Every row comes from one small tree of marks. The marks that hang from a mark follow it in brackets, in alphabetical order. Every link used is in the known rows. Which tree was each row made from?
Known rows:
nuzar{delita{rozev{rilas}} guved{neru}}: -.47,-.54,.11,.38,.57,.70,.29,-.08,-.23,-.18,.31,.04,.10,.41,-.04,.49,.55,.02,.23,.04,-.19,.11,.38,.34,-.43,.43,.37
guved{buzalod neru}: -.29,-.22,.14,.32,.55,.49,-.05,-.12,-.16,.11,.42,.07,.28,.38,.01,.33,-.37,.10,.06,-.09,.11,.18,.22,.09,-.24,.32,-.09
neru{suzam}: -.27,-.18,-.06,.23,.21,.32,.27,-.10,-.05,-.16,.37,.13,.39,.43,-.03,.11,-.08,.35,.13,.24,-.05,-.02,.30,-.29,-.43,.28,.10
delita{nuzar rozev}: -.36,-.16,.05,.32,.27,.54,-.03,-.11,-.33,-.20,.24,.10,.13,.14,.11,.04,.56,.26,-.16,.04,.00,-.07,.51,-.17,-.14,.28,.26
buzalod{rilas{rozev{guved{neru nuzar}}}}: -.12,-.19,-.02,.65,.30,.20,-.01,-.03,.03,.09,.14,.21,.20,.39,.16,.22,.01,-.02,.26,.23,-.14,.07,.28,-.12,-.33,.02,.14
guved{buzalod neru nuzar{delita}}: -.54,-.23,.19,.40,.52,.51,.14,-.23,-.20,.43,.32,-.04,.39,.52,.14,.44,-.43,-.10,.21,.10,.21,.19,.37,.14,-.39,.48,-.12
nuzar{guved}: -.12,-.32,-.11,.28,.37,.51,.32,-.38,-.30,-.38,.30,.02,.07,.35,.04,.10,.21,.04,.10,.29,-.03,-.02,.26,-.02,-.41,.14,.14
suzam{neru}: .03,-.09,.07,.36,.32,.32,.18,-.31,-.27,-.28,.19,-.19,.30,.29,-.09,-.05,.03,-.03,.08,.18,.10,.05,.03,-.13,-.27,.36,.02
nuzar{guved{buzalod{rilas} neru{suzam}}}: -.35,-.35,.00,.21,.63,.53,.17,-.26,-.19,-.19,.39,.04,.27,.51,-.01,.12,-.09,.03,.09,.24,-.12,-.02,.37,.04,-.30,.26,-.06
rozev{guved{neru nuzar}}: -.21,-.38,-.06,.60,.38,.55,.11,-.37,.03,.20,.37,.28,.13,.41,.00,.31,-.28,-.02,.35,.33,-.02,.10,.19,-.01,-.58,.23,.11
rilas{rozev}: .00,-.21,-.09,.56,.18,.24,.07,-.01,-.23,-.04,.19,.25,.20,.12,.14,.27,.02,.28,.22,.02,.09,.21,.23,-.05,-.45,.07,.22
neru{guved{buzalod nuzar}}: -.33,-.21,-.09,.22,.44,.50,-.05,-.45,-.24,-.06,.40,.10,.34,.42,.23,.32,-.14,.30,-.07,.07,.35,.22,.12,-.14,-.38,.33,-.17
guved{buzalod{rilas} neru}: -.31,-.17,.18,.34,.57,.37,-.11,-.02,-.06,.10,.35,.01,.31,.48,.07,.27,-.27,-.04,.02,-.01,-.04,.11,.28,.02,-.10,.23,-.12
guved{buzalod nuzar}: -.39,-.11,-.02,.34,.29,.31,.11,-.37,-.30,.22,.28,-.06,.37,.42,.20,.19,-.39,.09,.04,.27,.28,.10,.31,-.08,-.27,.27,-.14
suzam{neru{guved{buzalod nuzar{delita}}}}: -.18,-.15,.07,.27,.51,.48,.05,-.51,-.29,-.16,.27,-.16,.47,.35,.03,.14,-.05,.05,.00,.11,.32,.20,-.04,-.06,-.36,.53,-.14
delita{nuzar{guved}}: -.21,-.19,.07,.12,.28,.58,.10,-.41,-.25,-.26,.23,.09,.13,.23,.09,-.12,.33,.07,.01,.22,.05,-.16,.44,-.20,-.28,.19,.11
rilas{rozev{guved{nuzar}}}: -.04,-.31,-.16,.71,.23,.33,.01,-.22,-.13,.15,.21,.37,.20,.13,.14,.31,-.13,.23,.37,.19,.08,.24,.19,.01,-.61,.07,.24
guved{buzalod nuzar{delita}}: -.47,-.10,.10,.30,.34,.38,.15,-.37,-.21,.31,.25,-.13,.50,.42,.25,.35,-.28,.00,.09,.19,.29,.21,.30,.01,-.35,.35,-.04
rilas{rozev{guved{buzalod nuzar}}}: -.10,-.30,-.13,.63,.32,.33,-.09,-.27,-.17,.23,.24,.34,.31,.11,.16,.35,-.27,.26,.32,.13,.16,.32,.16,.08,-.55,.08,.16
neru{guved{buzalod{rilas{rozev}}} suzam}: -.37,-.22,-.08,.12,.52,.42,-.12,-.21,-.03,-.17,.48,.25,.58,.42,.12,.27,-.09,.57,-.06,-.01,.11,.22,.16,-.24,-.39,.33,-.12
neru{guved{buzalod{rilas} nuzar}}: -.35,-.17,-.06,.25,.45,.43,-.09,-.39,-.16,-.05,.36,.05,.36,.51,.26,.28,-.07,.22,-.10,.13,.24,.17,.16,-.19,-.29,.27,-.19
buzalod{guved{neru}}: -.22,-.17,-.06,.51,.20,.44,.02,-.12,.13,-.09,.42,.04,-.14,.47,.00,.10,.21,.06,.00,-.09,-.17,-.15,.04,-.20,-.34,.45,.05
buzalod{rilas{rozev}}: -.07,-.08,-.01,.53,.21,.10,.02,.06,-.05,-.08,.10,.09,.24,.35,.20,.16,.17,.05,.11,.15,-.13,.05,.28,-.20,-.20,-.01,.15
guved{neru nuzar{delita{rozev{rilas}}}}: -.52,-.37,.12,.58,.34,.50,.31,.01,-.20,.27,.25,.08,.13,.56,.03,.46,.05,-.06,.28,.18,-.01,.02,.49,.08,-.44,.48,.14
delita{nuzar rozev{guved}}: -.34,-.26,.02,.42,.34,.64,-.15,-.27,-.17,-.12,.30,.24,.15,.07,.07,.11,.49,.26,-.05,.10,-.06,.02,.38,-.08,-.26,.25,.34
guved{buzalod neru{suzam}}: -.41,-.27,.11,.23,.56,.48,.03,-.06,-.08,.11,.49,.14,.43,.44,-.06,.27,-.47,.25,.11,-.01,.04,.15,.31,.02,-.33,.41,-.11
guved{neru nuzar}: -.32,-.28,.01,.54,.30,.43,.31,-.11,-.24,.19,.27,.10,.06,.57,.05,.24,-.27,-.08,.26,.31,.08,-.07,.44,-.13,-.44,.34,-.06

Which tree is each row?
-.21,-.30,.08,.47,.57,.51,-.20,-.31,.14,.13,.43,.20,.31,.36,.02,.33,-.29,.00,.19,.10,-.09,.22,.07,.09,-.35,.15,.08
rozev{guved{buzalod{rilas} neru}}
-.46,-.28,-.09,.18,.36,.53,.24,-.32,-.05,-.08,.45,.20,.49,.55,.11,.32,.00,.42,.08,.21,.18,.12,.25,-.31,-.64,.49,-.03
neru{guved{nuzar{delita}} suzam}
-.37,-.29,-.02,.28,.39,.67,.06,-.25,-.45,-.35,.24,.09,.07,.15,.09,-.01,.66,.20,-.13,.16,-.05,-.13,.55,-.08,-.19,.27,.25
delita{nuzar{guved} rozev}
.01,-.37,-.08,.69,.35,.41,-.06,-.10,-.06,.10,.28,.43,.16,.11,.05,.38,-.14,.22,.39,.02,-.01,.30,.15,.10,-.60,.09,.26
rilas{rozev{guved{neru}}}
-.46,-.38,.03,.24,.29,.61,-.01,-.12,-.33,-.26,.23,.17,.02,.21,-.01,.05,.77,.32,-.04,.10,-.13,-.16,.62,.02,-.12,.29,.31
delita{nuzar{guved} rozev{rilas}}
-.38,-.07,-.05,.63,.16,.25,.05,-.08,.20,.07,.25,-.08,-.11,.73,.14,-.01,.24,-.19,-.01,.19,-.30,-.34,.21,-.36,-.18,.38,-.08
buzalod{guved{neru nuzar} rilas}
-.06,-.36,-.04,.63,.44,.43,-.16,-.15,-.08,.18,.31,.40,.26,.08,.06,.40,-.25,.26,.33,-.04,.06,.36,.12,.17,-.54,.11,.18
rilas{rozev{guved{buzalod neru}}}
-.37,-.38,.17,.21,.69,.71,.21,-.37,-.19,-.06,.37,-.07,.33,.38,.06,.40,.06,-.11,.17,.04,.02,.22,.24,.29,-.47,.40,.11
nuzar{delita guved{buzalod neru}}
-.44,-.07,.04,.61,.20,.29,.08,-.10,.28,.13,.23,-.12,-.01,.73,.17,.10,.31,-.26,.03,.14,-.30,-.26,.20,-.29,-.24,.44,.00
buzalod{guved{neru nuzar{delita}} rilas}
-.31,-.18,-.08,.47,.21,.44,.07,-.10,.17,-.09,.47,.08,-.02,.52,-.06,.05,.15,.17,.03,-.04,-.22,-.18,.09,-.26,-.39,.51,.04
buzalod{guved{neru{suzam}}}
-.39,-.22,.00,.21,.47,.55,-.02,-.46,-.19,.00,.40,.05,.43,.41,.25,.43,-.05,.25,-.05,.02,.35,.30,.10,-.08,-.45,.39,-.10
neru{guved{buzalod nuzar{delita}}}
-.36,-.24,.12,.07,.46,.65,.02,-.38,-.23,-.11,.33,.14,.25,.29,.01,-.09,.07,.13,.03,.16,.06,-.11,.51,-.11,-.28,.32,-.01
delita{nuzar{guved{buzalod neru{suzam}}}}
-.40,.03,-.03,.55,.07,.20,.09,-.20,.26,.05,.19,-.21,.06,.67,.24,.03,.43,-.17,-.03,.21,-.24,-.26,.15,-.37,-.21,.35,.05
buzalod{guved{nuzar{delita}} rilas}
-.31,-.44,-.09,.56,.28,.46,-.04,-.04,-.07,-.10,.36,.24,.09,.25,-.05,.44,.42,.37,.14,.07,-.20,.12,.24,.14,-.29,.20,.43
delita{rozev{guved rilas}}
-.28,-.44,-.04,.50,.12,.36,.02,-.27,.16,.22,.30,.33,.15,.44,-.05,.34,-.03,.23,.43,.31,-.08,.05,.24,.05,-.43,.16,.26
rozev{guved{nuzar} rilas}
-.40,-.18,-.02,.58,.18,.46,.16,-.22,.12,.14,.35,-.04,-.06,.57,.08,.17,.17,-.08,.10,.06,-.09,-.15,.13,-.18,-.45,.56,.02
buzalod{guved{neru nuzar{delita}}}
-.40,-.39,.15,.47,.37,.55,.08,-.04,.04,.04,.33,.12,.27,.31,.01,.60,.40,.13,.24,-.04,-.15,.25,.20,.22,-.44,.37,.46
nuzar{delita{rozev{guved{neru} rilas}}}
-.59,-.09,.10,.41,.40,.30,.09,-.23,-.19,.26,.19,-.20,.49,.49,.31,.36,-.01,-.06,-.01,.22,.10,.13,.39,.00,-.17,.31,.01
guved{buzalod{rilas} nuzar{delita{rozev}}}
-.41,-.39,-.09,.62,.52,.58,-.01,-.19,-.26,.07,.40,.16,.16,.27,.05,.41,.03,.18,.07,.14,-.04,.17,.27,.14,-.36,.30,.19
delita{rozev{guved{buzalod neru nuzar}}}
-.27,-.18,.10,.06,.38,.59,-.01,-.47,-.25,-.18,.25,.06,.23,.20,.11,-.11,.20,.10,-.05,.17,.12,-.06,.42,-.13,-.22,.21,.03
delita{nuzar{guved{buzalod}}}
-.45,-.39,.14,.16,.68,.71,.27,-.32,-.14,-.06,.41,-.02,.42,.43,.01,.37,.00,.00,.21,.09,-.02,.19,.29,.23,-.53,.46,.10
nuzar{delita guved{buzalod neru{suzam}}}
-.14,-.15,.02,.27,.49,.44,.02,-.50,-.34,-.20,.27,-.13,.40,.34,.02,.05,-.11,.09,-.02,.13,.32,.17,-.03,-.10,-.33,.49,-.19
suzam{neru{guved{buzalod nuzar}}}
-.10,-.16,-.06,.63,.23,.17,-.01,-.08,.03,.06,.12,.18,.24,.36,.21,.19,.06,.01,.23,.27,-.12,.08,.26,-.17,-.32,-.02,.18
buzalod{rilas{rozev{guved{nuzar}}}}
-.41,-.20,-.13,.53,.15,.40,.18,-.18,.10,.08,.41,.06,-.04,.61,.00,.04,.03,.10,.09,.14,-.13,-.26,.21,-.30,-.44,.54,-.05
buzalod{guved{neru{suzam} nuzar}}
-.37,-.08,-.02,.48,.30,.15,.00,-.20,-.24,.28,.15,-.02,.41,.42,.29,.19,-.30,.04,.08,.27,.17,.09,.38,-.09,-.18,.13,-.13
guved{buzalod{rilas{rozev}} nuzar}
-.41,-.49,.00,.54,.44,.54,-.16,-.01,-.09,.03,.43,.27,.14,.27,-.08,.50,.22,.36,.13,-.06,-.17,.18,.26,.26,-.25,.30,.33
delita{rozev{guved{buzalod neru} rilas}}
-.50,-.25,-.14,.12,.45,.51,.06,-.40,-.14,-.04,.51,.21,.56,.50,.11,.25,-.27,.53,-.02,.18,.27,.15,.23,-.27,-.49,.45,-.21
neru{guved{buzalod nuzar} suzam}
-.31,-.20,.17,.12,.47,.60,-.04,-.34,-.19,-.12,.24,.07,.19,.31,.08,-.09,.17,.00,.00,.15,.02,-.12,.48,-.11,-.17,.23,-.02
delita{nuzar{guved{buzalod{rilas} neru}}}
-.41,-.19,-.06,.06,.52,.45,-.09,-.28,.02,-.21,.50,.17,.59,.49,.09,.24,-.08,.51,-.11,.05,.09,.18,.15,-.27,-.35,.35,-.13
neru{guved{buzalod{rilas}} suzam}
-.56,-.25,-.04,.09,.49,.55,.09,-.41,-.07,.01,.49,.16,.64,.51,.14,.36,-.19,.48,.01,.12,.27,.23,.20,-.20,-.55,.52,-.14
neru{guved{buzalod nuzar{delita}} suzam}
-.45,-.17,-.09,.55,.04,.37,.13,-.19,.07,.06,.30,-.07,-.04,.51,.11,.19,.44,.11,.02,.05,-.12,-.17,.15,-.17,-.34,.51,.16
buzalod{guved{nuzar{delita{rozev{rilas}}}}}
